Every row comes from one small tree of marks. The marks that hang from a mark follow it in brackets, in alphabetical order. Every link used is in the known rows. Which tree was each row made from?
Known rows:
sifinu[kuri[fekis]]: 0.42, -0.67, -0.72, -3.62, -1.72, -1.12, -0.24, -1.83, -2.74, 0.77, -2.59, -2.07, 0.13, 1.58, 4.15, 1.31, -5.11
sifinu[dedib kuri[fekis]]: 1.20, -1.07, -1.10, -5.56, -3.18, -1.45, 0.81, -3.24, -3.12, -0.24, -3.39, -1.73, 0.69, 1.66, 4.67, 1.75, -6.01
refu[fekis[kuri[bibi[zopum] sifinu]]]: -0.12, 0.04, -1.59, -5.00, -0.13, -1.26, -0.28, 2.03, -4.09, 0.57, -5.55, -2.67, 1.75, -0.44, 1.32, -0.35, -3.09
kuri[bibi]: 1.89, -0.72, -0.51, -3.96, 0.61, 1.12, -1.11, -0.04, -3.38, -0.74, -2.33, -2.62, -0.97, -1.01, 2.60, 1.41, -4.79
dedib[sifinu]: 2.37, -2.72, -0.56, -2.07, -0.38, -0.25, -1.07, -0.24, -3.12, -1.89, -2.47, -0.71, -0.82, 0.44, 3.95, -0.18, -4.74
kirus[zopum]: 2.65, -0.93, -1.05, -1.73, -0.27, 2.20, -2.78, 0.87, -2.72, 0.15, -1.71, -0.06, -2.48, -0.37, 2.17, -1.28, -3.21
fekis[kuri refu]: 2.05, 2.73, -0.90, -5.06, -0.84, -1.94, -1.13, 1.01, -3.35, 1.55, -3.54, -0.96, -0.98, -0.06, -0.20, -3.29, -3.55
kuri[bibi[zopum]]: 1.47, -1.52, -0.14, -2.70, 2.29, 2.03, -1.17, 0.34, -3.30, -1.26, -2.55, -1.35, 0.40, -0.77, 3.21, 1.41, -4.31
sifinu[dedib]: 2.95, -1.63, -1.02, -3.94, -1.62, 0.34, -1.21, -0.93, -3.03, -1.63, -2.44, -0.25, -0.94, -0.05, 3.98, 0.32, -4.66
sifinu[dedib kuri[bibi[zopum]]]: 2.33, -1.72, -0.46, -6.48, -0.55, 0.76, 0.70, -1.79, -3.86, -1.84, -3.54, -0.80, 1.61, -0.08, 5.00, 2.76, -6.33
dedib[sifinu[kuri]]: 2.42, -2.72, -0.69, -4.08, -1.82, -1.21, -0.29, -1.09, -3.41, -1.34, -2.74, -0.52, -0.28, 1.39, 5.16, 0.69, -5.71
fekis[kuri[bibi] refu]: 1.85, 3.29, -0.86, -6.92, -0.18, -1.45, 0.06, 0.48, -4.14, 1.42, -4.12, -3.05, -0.50, -1.04, -0.95, -1.96, -4.65
dedib[sifinu[kuri[fekis]]]: 0.59, -2.18, -0.68, -3.72, -2.10, -2.04, 0.97, -2.62, -3.07, -0.60, -3.36, -2.06, 0.74, 2.06, 4.81, 1.22, -5.97
kuri[bibi[zopum] fekis[refu] sifinu]: -0.69, 0.77, -0.37, -4.72, -0.17, -0.11, -0.07, -1.22, -4.04, 1.08, -3.92, -3.11, 2.34, 0.39, 1.87, 0.34, -4.41
bibi[kuri[fekis[refu] sifinu]]: 0.11, 0.88, -0.41, -2.83, -2.71, -3.53, -0.48, 0.28, -2.51, 0.88, -2.07, -1.02, -0.22, 1.85, 2.83, 0.21, -4.26
sifinu[dedib kuri[bibi[zopum] fekis]]: 0.61, -1.05, -0.57, -6.29, -0.58, 0.05, 1.99, -3.25, -3.59, -1.25, -4.09, -2.50, 2.63, 0.83, 4.63, 3.43, -6.65
dedib[sifinu[kuri[fekis[refu]]]]: 1.32, 0.12, -0.57, -5.15, -2.41, -3.21, 0.78, -2.72, -3.75, 0.91, -3.83, -1.86, 0.88, 2.10, 2.91, -0.60, -5.94
bibi[zopum]: 1.58, -1.99, -0.25, -0.94, 1.66, 1.59, -2.35, 0.98, -2.54, -1.25, -1.77, 0.71, -0.16, 0.07, 3.99, -0.02, -3.22

Write each row's tree:
1.54, -1.43, -0.19, -4.60, 1.12, 1.14, -0.31, -0.34, -3.61, -0.87, -2.81, -1.31, 0.91, -0.07, 4.42, 2.25, -5.39	sifinu[kuri[bibi[zopum]]]
1.38, 1.41, 0.13, -1.89, -0.82, -3.25, -0.57, 0.27, -2.07, 0.60, -1.61, -0.53, -1.04, 1.55, 2.00, 0.24, -4.36	bibi[kuri[fekis[refu]]]
0.88, 0.67, -0.73, -4.81, -4.27, -3.80, 0.58, -1.10, -2.79, -0.07, -2.88, -0.76, 0.35, 1.87, 3.36, 0.74, -5.16	bibi[kuri[fekis[refu] sifinu[dedib]]]
0.43, 0.17, -2.20, -4.19, -2.72, -2.67, -1.44, 2.07, -3.61, 1.39, -4.76, -2.13, -0.17, 0.36, 1.53, -1.89, -2.53	refu[fekis[kuri[sifinu]]]
0.86, 2.00, -0.36, -5.00, 0.07, -0.75, 0.05, -1.84, -3.77, 1.50, -3.39, -3.90, 0.08, -0.16, 0.26, 0.11, -5.20	kuri[bibi fekis[refu]]
0.67, -0.05, 0.04, -5.78, 0.18, -1.60, 1.95, -2.78, -4.33, 0.03, -4.62, -2.59, 2.85, 1.32, 2.87, 0.99, -6.56	dedib[sifinu[kuri[bibi[zopum] fekis[refu]]]]
1.17, 0.70, -0.26, -6.93, -1.64, -2.47, 2.00, -3.27, -4.51, 0.79, -4.52, -3.77, 1.28, 1.18, 2.12, 0.94, -7.12	dedib[sifinu[kuri[bibi fekis[refu]]]]
1.50, -1.51, -1.34, -6.68, -2.71, 0.53, 0.22, -1.41, -4.25, -1.52, -3.48, -2.74, 0.46, -0.56, 3.87, 1.99, -5.63	kuri[bibi sifinu[dedib]]
0.51, -0.39, -1.40, -7.09, -1.48, -0.05, 1.24, -0.11, -4.11, -1.60, -5.04, -2.00, 2.30, -0.43, 2.97, 0.62, -4.82	fekis[kuri[bibi[zopum] sifinu[dedib]]]
0.93, 1.77, -1.21, -8.57, -1.71, -1.14, 1.05, -0.31, -4.67, -0.14, -5.52, -1.91, 2.35, -0.46, 1.16, -1.23, -4.86	fekis[kuri[bibi[zopum] sifinu[dedib]] refu]
0.44, 1.14, -1.17, -7.79, -3.28, -1.28, 1.15, -3.01, -4.52, 0.74, -4.56, -4.08, 1.53, 0.24, 1.70, 0.76, -6.00	kuri[bibi fekis[refu] sifinu[dedib]]
0.70, -2.50, -0.13, -0.61, -0.47, -0.65, -1.66, 2.45, -1.96, -2.12, -1.29, 1.53, 0.09, 1.26, 5.68, 1.61, -3.40	bibi[kuri[sifinu] zopum]
1.33, -0.01, -2.49, -6.24, -4.14, -2.90, -0.39, 0.59, -3.93, 0.43, -5.37, -1.67, 0.51, 0.37, 2.06, -1.43, -3.41	refu[fekis[kuri[sifinu[dedib]]]]
0.31, -1.59, 0.29, 0.61, 1.29, -1.26, -0.47, 0.73, -1.26, -1.60, -1.34, 0.42, 0.30, 1.76, 4.65, 2.09, -3.85	bibi[kuri[fekis] zopum]
1.11, 0.52, -2.30, -7.97, -3.38, -2.37, 0.69, 0.17, -4.66, 0.32, -6.04, -3.64, 1.03, -0.50, 1.32, 0.19, -4.47	refu[fekis[kuri[bibi sifinu[dedib]]]]
1.83, -2.68, -0.12, -4.70, 0.68, 0.23, 0.84, -1.13, -4.04, -2.22, -3.66, -1.21, 1.66, 0.47, 5.05, 2.24, -6.24	dedib[sifinu[kuri[bibi[zopum]]]]
1.29, 1.04, -0.36, -7.63, -1.07, -0.91, 1.79, -3.60, -4.15, 0.40, -4.58, -2.20, 2.66, 0.80, 2.74, 1.57, -6.66	sifinu[dedib kuri[bibi[zopum] fekis[refu]]]
1.54, 1.23, -1.57, -5.19, 0.08, -1.75, -0.34, 1.37, -3.93, 1.09, -4.86, -3.59, -0.41, -0.90, -0.01, -0.47, -3.77	refu[fekis[kuri[bibi]]]
1.02, 1.44, -0.58, -5.02, -2.01, -2.12, -0.41, -2.09, -3.32, 2.23, -3.02, -1.89, 0.12, 1.60, 2.21, -0.51, -5.20	sifinu[kuri[fekis[refu]]]
-0.13, 0.98, -0.98, -4.00, -2.81, -1.50, -1.07, -1.13, -3.45, 1.96, -3.20, -2.26, 0.39, 1.17, 1.79, -1.33, -3.92	kuri[fekis[refu] sifinu]
